In the rows, zero is written as 128.
Known rows, with every step that occurs:
deset-kefonof: [119 109 133 126 143 126 127 132 129 125 136 113 114 145 124 114 136 147
 141 123 129 138 127 122 140 123 138 132 122 131 115  94 112 124 143 135
 104 124 115 111 142 132 116 121 117 137 132 110 134 135 140 121 120 105
 126 125 120 114  98 177 123 129 121 125 114]
boto-deset: [121 119 146 140 117 106 127 126 125 140 126 134 124 130 141 117 128 116
 127 113 123 122 113 138 132 131 134 135 115 133 146  98 130 145 137 130
 130 133 116 116 127 140 120 132 115 137 123 126 142 139 134 146 145 119
 137 112 128 136 134 122 193 139 136 140 120]
palan-dafe-fazar-kefonof-deset: [116 102 113 101 132 101 101 144 112 135 114 163  32 146 168  88 153  80
 156 115  99  82 137 120 116 125 149 129  99 127  99 113 127 116 146 146
 118 133  45  72 124 113 136 131 154 128  90 134 115 152 150 163 115 122
 133  86  82 141 137 138 147  86 150 131 119]
dafe-fazar: [133 117 149 110 132 133 116 135 132 141 131 134 113 102 146 118 133 126
 137 140 118 129 112 119 130 137 123 122 116 127 118 137 113 111 144 136
 128 135 131 109 134  99 130 122 137 133 123 132 120 125 140 145 124 129
 141 123  82 138 138 147 146  93 127 136 131]
kefonof-fugonu: [128 133 114 122 174 142 139 143 134 137 128 123 147 129 133 128 135 132
 124 126 112 136 105 132 119 125 125 124 122 120 131 130 133 118  97 117
 141 120 167 124 132 125 123 126 127 131 112 106 132 144 136 123 130 138
 160 142 107 139 148 130 104 135 126 125 118]
deset-dafe-fazar: [147 113 153  88 137 138 117 142 126 134 114 145 111 115 136 112 137 117
 159 226 115 138 115 111 130 147 134 120 102 134 105 158 124  96 111 145
 113 128 119 100 161 103 143 133 135 114 124 120 123 116 131 142 125 123
 143 127 104 127 122 107 130 104 124 123 123]
boto-dida-dafe: [122 128 158 108  94 107 112 146 134 108 111 142  97 146 134 128 139 154
 138  39 114 120 113  98 120 128 144 144  78 157 145 111 139 124 126 144
 138 134 115 125 111 139 157 138 105 112 121 134  94 104 142 128 187 133
 134 118 159 131 135 118 101 140 145 125 146]
kefonof-dida-dafe-fazar-boto-deset: [127 104 158  86  89  96 129 136 108 149 127 188  74 131 176 114 149 134
 144  97 149  90 105  93 100 139 177 137  95 142 116 106 151 111 159 143
 133 110 139  97 135 110 150 126 111 131 117 129 102 135 149 164 172 129
 145 114 111 141 155 137 188  89 143 133 136]
deset-vibak-fazar-boto-dida-dafe: [117 113 172  84 121 118 108 143 134 105 152 155 102 121 171 139 137 189
 145  93 170 124 114 103 111 139 141  89  56 161 112 159  99  99 127 159
 116 100  84 139 121 148 169 131 124 138 118 140 106 141 156 118 174 120
 129 116 115 120 124 166 111 153 152 127 120]
palan-dafe-fazar: [131 106 141  96 139 129 124 147 127 125 123 146  41 117 137 111 142 112
 159 167 128 121 102 109 114 136 124 125 115 137 109 150 118 103 140 148
 137 129 118 105 121 101 150 136 141 110 116 130 105 110 149 141 117 142
 144 123  93 133 118 141 131  95 119 130 131]
palan-dafe-dida: [124 128 143  96 120 106 128 153 109 111 120 143  76 141 141 134 136 131
 143 133 137 112 116  97  97 127  82 136 134 154 129 127 151 125 134 141
 145 120  99 123 117 125 163 138 136 119 125 128 114 102 145 130 102 146
 137 137 152 144 109 124 111 144 124 119 139]
boto-dida-dafe-fazar-kefonof: [114 128 182 103 100 116  70 148 142 126 126 158  61 130 169 113 154 138
 135  13 109 126 104  84 148 128 146 140  56 151 118 115 122 111 149 152
 125 149  76  82 120 111 146 123 136 120 116 143  94 118 154 144 167 140
 145  91 104 147 153 135 102  91 173 136 146]
dida-dafe-fazar-boto-deset: [125 119 166 105 124 110 125 131 114 130 122 173  58 116 169 108 144 135
 156  77 155 113  89 102 115 148 137 135  97 132 120 129 122 119 163 158
 128 112 114  92 128 106 128 117 112 123 120 141  92 144 141 160 139 107
 138 110 107 140 155 127 187 106 132 152 151]
fazar-boto-dida: [100 122 139 122 111 110 132 134 115 128 118 136 129 125 153 138 145 151
 110 140 180 109 120 116 102 125 141 132  70 147 138 109 151 111 120 127
 129  99 108 140 130 127 143 112 125 133 129 128 145 136 134 124 169 110
 115 117 145 144 151 115 111 119 143 127 137]
fazar-kefonof-dida-dafe: [132 126 133 106  79 108  94 134 121 135 131 180  85 167 149 125 146 129
 128  54 113 116 135  91 130 119 181 137 118 138 118 110 144 129 144 130
 120 139 111  92 132 131 147 128 128 130 129 135 101 126 143 129 152 153
 141 109 141 128 140 126  96 117 169 114 143]
boto-dida-dafe-fazar-kefonof-fugonu: [113 131 159  95 141 126  73 161 143 135 118 152  80 131 170 111 163 143
 126   9  94 143  81  93 137 130 140 141  53 142 122 117 128 104 122 137
 133 137 112  78 125 104 137 122 130 127 106 124  97 127 163 140 168 146
 174 106  82 156 173 132  83 100 166 132 139]
deset-dafe-fazar-boto: [138 116 144  88 143 139 133 136 108 138 119 153 105 114 154 117 144 128
 160 252 170 126 110 106 114 150 131 112  96 135 102 168 127  77 114 146
 108 100 120 107 165  96 140 121 144 122 124 127 131 143 123 137 117  98
 133 117 107 131 134 106 127  91 124 127 126]
vibak-fazar-boto-deset-kefonof: [115  96 176 126 152 110 122 135 122 118 168 132 114 124 160 101 146 145
 143 159 165 119 109 130 145 128 130 133  97 129 110  97 100 130 165 138
  90 108  86 117 160 149 104 117 112 145 114 122 152 166 150 136 125  86
 120  96  82 120 109 181 204 139 135 139 103]
vibak-fazar-kefonof: [135 117 163 127 137 130  72 131 135 118 160 133 117 117 154 111 141 118
 123 121 114 137 126 121 164 120 117 123 105 126 106 143  98 124 146 130
  99 140  71 114 144 141 104 118 156 134 112 152 135 149 142 130 115 133
 126 101  77 134 135 142 147 125 176 129 117]
dida-dafe-fazar-kefonof-deset-vibak: [129 116 110  85 112 111  80 138 128 133 120 173  48 142 173 101 135 127
 164  20  92 108 146 117 134 140 160  70  85 129  98 131  88 124 145 166
 110 127  46  59 114 114 140 135 147 154 102 129  89 171 158 162 126 112
 144  91  85 125 136 181 136 112 155 138 113]
kefonof-deset: [127 115  93 116 118 106 139 135 119 130 115 137 136 145 138 112 126 113
 134 108 103  83 157 142 113 129 147 127 118 120 127 107 141 144 124 127
 129 128  96 120 125 136 127 136 123 139 105 119 133 144 129 144 140 108
 118 114 122 137 141 131 161 134 126 129 107]
boto-deset-kefonof-zeru: [161  91 127 141 134 111 127 136 112 155 142 120 119 147 130 104 142 106
 141  93 117 123 123 116 145 136 149 153 104 148 147  62 124 147 139 156
 102 133  66 108 147 132  91 135 113 152 113 121 163 144 140 146 132 105
 135 104  98 119 110 188 189 136 120 134  98]
palan-dafe: [126 122 129 116 135 123 134 139 116 119 125 144  66 140 123 122 139 114
 154 161 131 120 118 118 112 126 129 139 126 145 122 129 130 122 125 137
 137 124 121 128 116 125 148 137 137 110 119 128 108 124 136 127 125 137
 137 125 139 121 106 123 115 129 121 119 129]
fazar-kefonof: [122 132 130 140 123 122  94 119 124 130 133 139 108 134 141 121 140 115
 124  95 120 143 140 125 148 117 132 121 114 129 121 117 118 129 139 127
 116 130  85 102 134 126 116 120 150 138 126 140 128 143 133 126 111 126
 128 104 121 134 135 128 116 118 161 128 132]

Rows:
[141 113 168 102 125 115 114 139 126 147 119 149 107 120 148  97 136 107
 165 209 106 127  93 122 132 148 143 124  91 139 118 124 129 117 119 152
 113 129 116  94 147 115 145 138 122 128 117 118 140 133 141 160 142 111
 153 117  99 131 120 101 197 122 137 135 123]	boto-deset-dafe-fazar
[159  78 148 125 157 116 131 138 102 142 174 130 125 122 159 104 152 129
 142 133 155 119 114 117 139 137 132 152  84 141 123  94 107 123 148 158
  79 108  39 124 160 142  80 121 130 149 104 142 166 158 146 139 128  95
 129 100  58 120 119 199 206 133 126 138  96]	vibak-fazar-boto-deset-kefonof-zeru
[114 105 155 111 142 104 136 138 106 136 122 167  36 118 172 103 151 107
 155 170 166 104  86 112  99 139 134 133  93 141 118 124 133 111 149 152
 132 101 111 103 124 102 142 125 131 120 112 138 117 154 143 156 123 110
 141 107 103 140 132 129 190  97 125 140 137]	palan-dafe-fazar-boto-deset
[117 111 164  86 128 124 124 146 115 139 113 148 119 115 165 123 154 143
 149 234 165 113 103  99 108 141 147 123  47 158 112 143 145  75 101 147
 115 101 107 114 154 100 159 121 128 124 121 116 145 122 139 138 165  97
 131 109 119 143 139 102 113  92 140 123 129]	deset-dafe-fazar-boto-dida
[122  96 136  74 124 121 125 142 117 135 135 168  65 150 159 116 152 165
 155 112 155 102 117  75 115 131 177 133 103 135  93 105 129  91 166 149
 104 107 136  89 154 101 144 118 115 138 126 114  99 130 158 142 142 115
 131 117 111 122 127 193 113  76 125 121 128]	deset-kefonof-dida-dafe-fazar-boto
[132 109 136  74 100 123 131 137 108 140 127 180  74 136 165 128 146 150
 143 106 154 102 116  82 100 134 169 129 104 135 100 138 148  94 149 136
 128 112 140 112 141  96 157 123 124 127 126 132  91 124 144 141 157 134
 141 125 113 137 157 144 124  76 129 123 143]	kefonof-dida-dafe-fazar-boto
[138 117 155  84  94 121  71 141 136 122 171 184 100 148 163 131 135 149
 148  81 115 135 140  95 141 127 172  82  93 148  90 157  92 113 134 145
  98 132  87 104 127 152 161 140 148 149 118 141  98 148 162 122 154 151
 147 111  98 109 119 179 116 140 174 115 108]	deset-vibak-fazar-kefonof-dida-dafe
[125 119 148 114 127 107 143 131 100 139 118 157 123 138 153 111 138 119
 151 221 163 123 109 120 108 145 149 125  95 140 130 132 147 117 112 141
 108  97 106 112 157 129 134 128 118 123 124 116 148 166 123 139 134  81
 131 113 154 122 123  77 171 143 130 130 128]	fazar-boto-deset-dafe
[139 108 156  75 123  97  77 156 109 117 140 158 139 149 169 107 144 112
 146 163  88  94 153 110 127 131 105 126  89 136  96 123 141 116 116 145
  94 136   7  96 168 151 138 136 149 144 100 131 157 141 146 139 108 110
 125 103 105 153 116 107 155 150 180 125 100]	vibak-fazar-kefonof-deset-dafe-dida
[112 111 125 131 174 121 131 143 140 138 135 116 125 146 137  99 147 134
 133  95 105 136  94 138 129 125 140 137 110 125 135  72 119 141 120 126
 116 118 147  99 146 138 108 128  96 150 110  89 146 158 154 136 134 107
 159 120  98 130 121 173 162 150 124 128 105]	boto-deset-kefonof-fugonu
[120 102 163  99 137 109 116 136 115 123 131 150  43 133 165  96 150 145
 169  69 154 123  95  99 136 145 144 137  93 131 115  97 106 115 180 162
 107 112 105  73 141 109 121 117  96 136 119 123  98 163 150 153 133  84
 138 101 101 124 123 180 179 106 119 145 123]	dida-dafe-fazar-boto-deset-kefonof
[136 117 174  92 105  96 115 145 109 126 119 140 138 144 143 116 132 126
 150 180 118 122 107 108 112 146 102 135 112 153 141 107 161 126 116 144
 127 123  95 100 149 139 150 145 112 130 127 112 149 118 133 145 126 114
 142 128 159 140 112  87 177 159 135 130 127]	boto-deset-dafe-dida
[141 112 162 115 126 120 102 138 143 134 167 138 131 113 153 122 122 139
 145 139 118 132 111 143 133 139 130  79  98 141 114 137  87 138 133 151
 110 120  95 128 113 159 135 142 132 149 115 129 144 161 152 138 141 120
 142 109  77 119 113 173 208 163 147 137  96]	boto-deset-vibak-fazar
[126 109 145 107 160 140 124 126 127 124 163 144 127 106 159 140 128 155
 140 186 181 141 124 130 116 137 120  65  99 136  90 180  79 104 122 144
 103  91  97 138 136 137 142 117 156 150 121 134 133 169 139 113 118 108
 125 122  89 113 120 179 135 136 134 131 106]	deset-vibak-fazar-boto
[127 110 168 125 134 107 124 127 120 124 152 139 127 108 167 118 140 124
 128 158 166 108 110 131 124 133 120 129 100 128 122 127 121 128 143 138
 112 105  95 138 145 140 114 122 127 135 115 146 148 162 143 143 131 104
 125 110  87 135 140 130 212 136 150 142 118]	vibak-fazar-boto-deset
[135 112 154 113 101 118  83 136 132 134 167 164 138 136 162 122 145 124
 110 146 110 116 141 108 143 111 159 126  99 134  99 130 132 118 138 118
 102 139  95 121 149 145 122 125 157 139 119 140 148 131 159 128 145 152
 130 105  82 134 145 146 140 113 183 117 117]	vibak-fazar-kefonof-dida
[134  99 161  80  94  98 101 148 128 143 137 159  62 155 153  92 145 145
 164  62  97 112 101  88 133 137 185 143 104 141 114  70 129 133 170 151
 114 138 135  80 136 124 137 138  87 138 118 109  96 118 168 158 167 129
 148 108  98 126 121 182 187 105 135 131 117]	boto-deset-kefonof-dida-dafe-fazar
[120 112 141 115 141 138 129 129 112 144 129 144 102  99 160 123 144 131
 133 163 169 121 112 117 121 136 124 115 109 123 104 140 126  94 143 135
 120 101 121 112 142  93 126 110 137 136 125 138 126 140 134 142 116 110
 129 119  91 142 149 141 137  79 129 140 135]	dafe-fazar-boto
[121  89 162 105 120 101 123 140 117 137 172 151 133 140 169 108 152 148
 130 177 154 102 118 113 124 124 171 135  90 135 106  84 130 126 157 124
  94 106 109 122 162 149 123 121 115 154 119 113 158 151 159 136 155 105
 123 100  89 124 117 184 202 122 151 124 100]	vibak-fazar-boto-deset-kefonof-dida
[126 116 152  93 129 117 116 127 118 135 136 175  55 119 177 115 133 152
 164  70 163 121  93 107 114 152 140  79  88 142 107 141  91 113 148 169
 121  96 109  84 120 107 152 131 124 144 119 135  90 171 152 151 139 104
 150 115 104 123 135 168 180 120 128 147 131]	dida-dafe-fazar-boto-deset-vibak
[115 126 101 131 112 101 102 129 115 135 121 149 120 155 150 109 138  95
 126  79  96  89 163 137 133 117 156 125 105 118 121  91 131 142 136 126
 110 132  47  93 131 142 111 127 139 150 105 125 140 174 134 142 125 107
 118  90 117 142 144 133 145 122 162 131 111]	fazar-kefonof-deset
[121 132 113 138 173 135 108 138 131 138 135 136 126 133 150 120 149 117
 115 100 111 150 113 133 141 116 126 124 111 119 126 124 123 123 107 111
 122 123 124 100 142 120 111 118 146 134 114 120 135 160 136 122 116 136
 160 116 104 143 157 129  93 125 151 123 125]	fazar-kefonof-fugonu
[132 123 159 103 126 128  80 136 132 119 129 162  46 131 157 110 145 127
 150  29 111 136 110  96 156 131 132 129 107 129 104 135 104 117 163 155
 119 148  85  74 127 107 129 120 137 125 120 151  77 130 145 146 123 138
 147 107  95 137 143 135 110  94 161 137 148]	dida-dafe-fazar-kefonof
